Each row comes from the steps of one path. Every step used is in the known rows, and no mark comes twice. Write the path behind each row, first mark first.
Known rows
k -> s -> d -> j -> c -> w: [  2.5  -4.5 -15.7  -5.3  15.4  17.0  16.8   3.0   5.7  -4.5   3.3  -4.7
 -19.9 -32.8  12.1  -3.3 -19.0 -12.1  -8.2   3.5  39.1   3.9]
w -> k -> y -> c: [ -4.1 -15.5 -18.2  -0.1 -22.4  23.4  -0.2   1.2   0.6  32.7 -14.7   1.3
  29.1  -5.5   3.9 -33.3 -20.8 -11.0 -41.6  24.8  27.7   0.0]
s -> d: [ -0.8  -4.9  -7.7  -0.5 -12.9  16.3  14.7 -19.0  18.5  38.3 -28.1  -4.4
  12.7  -4.2  26.6 -22.8 -33.2 -27.7 -30.5  17.1  29.1   5.7]
y -> c: [ -3.1  -6.2  -8.6   6.4 -20.7  12.1  11.9  -1.7  -3.1  26.1 -28.5  -5.9
  18.7 -10.6  22.7 -28.5 -39.4 -26.5 -36.4  19.4  40.8   2.4]
n -> w -> k -> y: [-20.1 -17.8 -13.1   6.1   0.5  16.5 -10.7  -3.4  10.2  33.9  -2.5   4.4
  20.3   5.1   8.5 -33.3 -13.0   8.3 -42.0  29.8  22.1   0.7]
y -> c -> w -> k -> s -> n: [  4.5 -15.3 -27.0  -4.4  16.6  32.6  15.0 -14.2  -9.5   3.0   2.7  -3.0
  -4.4 -13.8  14.1 -18.6 -35.2 -13.9 -29.2   8.6  51.6  -2.7]
w -> k: [-14.9 -21.5  -6.4  11.2 -13.9   7.7  -4.3 -10.2  -1.5  50.3 -11.6   5.9
  13.5   0.3  17.1 -23.8 -30.9 -14.7 -43.1  31.6  23.2  -4.2]
n -> w -> k -> s -> d -> j -> c -> y: [ -6.1 -13.3 -18.1  -7.5  11.1  11.1  -3.5  -3.0  14.7  24.2  24.5  -0.5
 -18.2 -22.1  -1.7 -10.2 -18.0   8.7 -24.5  18.4  15.9  -2.2]
s -> n -> w -> k: [-17.4 -20.7  -9.9  12.0  10.8  20.3   1.6 -26.2   3.5  40.9  -5.0  -0.7
   6.8  -2.6  23.3 -17.7 -35.4 -10.9 -32.1  25.7  46.9  -1.3]
d -> j -> k: [-14.3 -14.9  -8.2   7.4 -14.9   1.6   1.6   1.9   3.8  42.8  -2.5   3.2
  -7.0 -15.8  21.2 -17.9 -23.6 -12.8 -20.5  34.6  26.2 -14.3]
s -> d -> j -> c -> w -> k -> y: [ -5.9 -17.5 -17.1  -3.1   1.7  30.4   8.9   2.6   9.3  14.1  11.4   1.5
   2.9 -30.9  -1.1  -5.3  -7.3  -6.2  -9.8  13.0  34.8   6.9]
d -> j: [-10.0 -10.7  -5.1  16.7 -14.7  -5.0   2.6  -3.8   2.7  38.9 -18.4   3.7
   3.6 -12.5  24.1 -20.3 -23.2 -16.5 -20.8  24.6  28.5  -0.8]
v -> j -> k -> y -> c: [-13.2  -9.8 -16.8 -13.9 -27.4  17.2   0.3  18.3  13.8  20.3 -13.6  -6.3
  11.7 -10.8  -2.4 -23.5 -14.6 -12.9 -22.6  33.6  34.6  -2.1]
n -> w -> k -> s -> d -> j -> c: [ -7.2 -16.8 -18.1  -3.6  17.0  18.6   3.3 -11.1   9.1  17.9  15.0  -0.3
 -20.7 -33.1   7.9   0.1 -24.2   2.9 -19.6  19.4  29.4 -11.5]
v -> s -> n -> w -> k: [-11.9 -13.7  -6.9   2.4  11.7  16.4  -1.5 -24.4  -5.5  44.6 -14.4  -9.7
  -3.7   4.9  21.5 -24.6 -35.4  -0.7 -28.6  18.9  41.5  -6.1]
c -> w -> k: [-16.9 -21.8  -9.5   8.7   4.1  13.9   2.0  -4.3  -5.5  26.1   2.0   5.8
   6.2  -3.8  16.0 -20.3 -28.2  -7.3 -37.9  25.7  32.5   0.6]
n -> j -> k -> w: [-23.2 -24.0  -3.7   4.4   4.3   4.8   5.2  -2.2  18.3  30.3   6.1   5.2
  -3.4  -2.7  21.8  -5.7 -16.4  -4.3 -22.5  22.4  32.6   0.3]
d -> j -> c -> w -> k -> s: [-13.1 -20.8 -15.2   5.7  14.9   9.4  -1.4  12.1 -14.4   7.2  18.7   5.7
 -18.1 -28.5   2.8  -4.5 -16.9   0.4 -19.7  16.9  33.3  -5.9]
j -> k -> s -> n: [ -4.3  -9.2 -16.5  -5.3   0.7  18.9   4.0  -8.8   6.0  34.4  -9.6  -3.7
  -6.8   1.8  21.0 -26.1 -27.5 -20.7 -29.0  19.8  35.2  -9.7]
y -> c -> w -> k: [ -7.3 -19.7 -15.0   3.4  -0.6  22.7  12.1  -2.0 -12.0  12.9   1.2   0.1
   7.9 -16.4  14.5 -19.0 -37.8 -11.9 -36.6  22.3  43.0  -1.5]
n -> j: [-17.7  -9.3  -3.7  13.5  -8.2  -1.5   2.0 -12.0  19.4  42.1 -20.3   6.1
   7.6  -1.5  16.5 -19.7 -26.3 -12.4 -25.8  18.8  34.3   5.9]

Write each row's path
[-12.2  -5.7 -13.0   3.9  25.3  17.9  10.5  -3.7   7.9   3.6  -1.8  -2.1
 -12.7 -15.2   7.1  -4.4 -21.7 -14.8  -8.2  -5.2  63.3  15.2] => k -> s -> n -> j -> c -> w
[ -8.9 -16.6 -18.8  -9.9  24.1  25.5  10.6 -11.5  17.9   9.0  16.2   4.2
 -17.3 -23.3  -2.0   3.0 -23.5  -0.9 -19.1   5.3  37.8   1.2] => n -> j -> c -> w -> k -> s -> d
[ -7.8  -3.3 -15.2   4.8  19.5  14.3   3.5 -17.4   8.1  17.4 -14.7  -5.8
  -2.9   2.7  26.5 -26.8 -28.6  -9.0 -29.7  10.6  43.7   2.8] => k -> s -> n -> w
[-19.8 -20.2  -9.2   3.5  -1.3  24.4  -4.1  18.5  -6.9  17.0   2.6   0.3
  19.0 -10.2  -2.1 -20.0 -10.1  -6.8 -32.6  17.5  36.7  11.4] => j -> c -> w -> k -> y
[ -7.4 -11.2 -17.2  -0.3  -3.2   0.8  -2.2   4.9   4.5  30.1   3.5   4.9
 -18.0 -12.8  16.8 -21.7 -18.4  -4.1 -23.3  28.1  16.7 -20.1] => d -> j -> k -> s
[-15.8 -11.4   1.0  16.8 -16.9  -0.5   2.3  10.4  -7.2  34.1 -15.8  -2.0
   3.6 -25.0  15.2  -9.8 -23.8 -23.7 -16.2  20.1  40.6   4.0] => d -> j -> c
[ -3.9 -21.9 -10.1  -4.0  -0.2  15.9  17.8 -10.6  17.2  25.1   7.2  -0.8
 -11.7 -20.7  31.1  -0.9 -17.1 -13.3 -12.0  22.4  26.4  -6.0] => s -> d -> j -> k -> w
[ -5.7  -7.3 -24.4  -7.6   5.4  36.3  18.5  -4.0  19.5   7.7   2.2  -4.1
   4.2 -14.7   5.6 -19.6 -17.1  -9.7  -6.9   7.2  62.7   6.5] => s -> n -> j -> k -> y -> c -> w
[-14.6 -18.5 -15.4   3.9   0.0  19.7  -3.8   4.4   2.8  22.0   0.4   5.6
  19.1   2.7   5.9 -31.3  -9.3   0.1 -37.1  21.6  25.1   6.9] => c -> w -> k -> y
[-15.3 -24.8  -4.7   7.9  -2.5   2.2   5.4   5.3   2.2  27.0   8.3   2.5
  -7.6 -14.2  29.2  -7.2 -13.2  -7.7 -18.0  28.5  26.8  -6.6] => d -> j -> k -> w
[-19.3 -11.3 -18.6  -9.7  16.6  13.5  -0.8  -5.9  17.4  15.5   2.1  -6.3
 -23.2  -5.4  12.6 -12.2 -23.6  -3.3 -15.8  28.9  45.2  -8.6] => v -> j -> k -> s -> n -> w
[-19.4 -19.5 -13.6   5.8  11.8  30.6   3.1  -3.5  11.3  22.7   6.7   3.2
   9.3 -14.1  -5.9  -6.8  -9.5  -7.7 -10.9   5.4  59.4  18.2] => s -> n -> j -> c -> w -> k -> y
[-10.2  -6.5  -6.6  -5.1  -1.7  11.6   5.0 -18.2  13.2  52.7 -17.5  -7.9
 -13.7   2.2  16.6 -19.7 -29.1 -10.3 -10.8  13.5  43.6  -8.0] => v -> s -> n -> j -> k
[ -9.1  -9.6 -20.8   0.6  20.2  13.2   3.7 -12.1   8.8  20.3  10.4  -1.1
 -26.0 -15.8  23.9 -15.7 -21.9   0.1 -12.6  23.2  40.3 -16.6] => d -> j -> k -> s -> n -> w
[-24.8 -20.1 -11.3   5.3   5.7  20.0  -3.7  10.2   9.1  19.6  10.3   7.8
  10.6 -13.8 -10.1 -10.9  -6.6   3.3 -20.6  13.5  41.2  13.4] => n -> j -> c -> w -> k -> y
[-16.7 -12.9  -8.9   5.3  -3.0  15.4   7.8 -20.2  22.1  49.2  -8.2   1.8
  -2.8  -5.8  18.5 -13.1 -29.3 -19.9 -14.2  21.5  49.2  -2.3] => s -> n -> j -> k
[ -1.9 -15.9 -24.1  -3.9  19.6  13.9   3.6 -25.5  18.1  22.1  12.5   5.6
 -20.3 -20.3  17.0 -11.9 -23.3   9.7 -23.7  24.0  18.2 -16.6] => n -> w -> k -> s -> d -> j
[  8.1  -3.7 -18.9  -3.6  -0.6   7.7  11.2 -16.4  19.2  24.8 -13.0   1.7
 -11.5 -15.5  21.2 -18.6 -21.1 -12.6 -18.2  13.1  19.1  -5.0] => k -> s -> d -> j
[ -8.4 -21.1 -10.8   1.9   6.3  24.2  14.7  -5.5   0.6  18.2  12.8   0.7
 -10.2 -38.3   9.6   5.8 -26.7 -13.9 -10.1  18.1  41.9   0.0] => s -> d -> j -> c -> w -> k
[-21.5  -7.5   2.0   9.4 -17.5  -5.0  -5.2  10.1  15.6  43.6  -9.4  -0.3
  10.0  -3.3  -2.1 -18.7 -20.5 -13.9 -26.2  12.3  32.5  21.2] => n -> j -> c -> y
[-17.5 -23.9  -6.6   5.1   9.7  15.7  11.6 -17.0  20.0  34.0   2.8   1.1
  -4.3  -3.0  25.7  -1.9 -19.8 -15.1 -12.4  14.6  50.2   5.2] => s -> n -> j -> k -> w
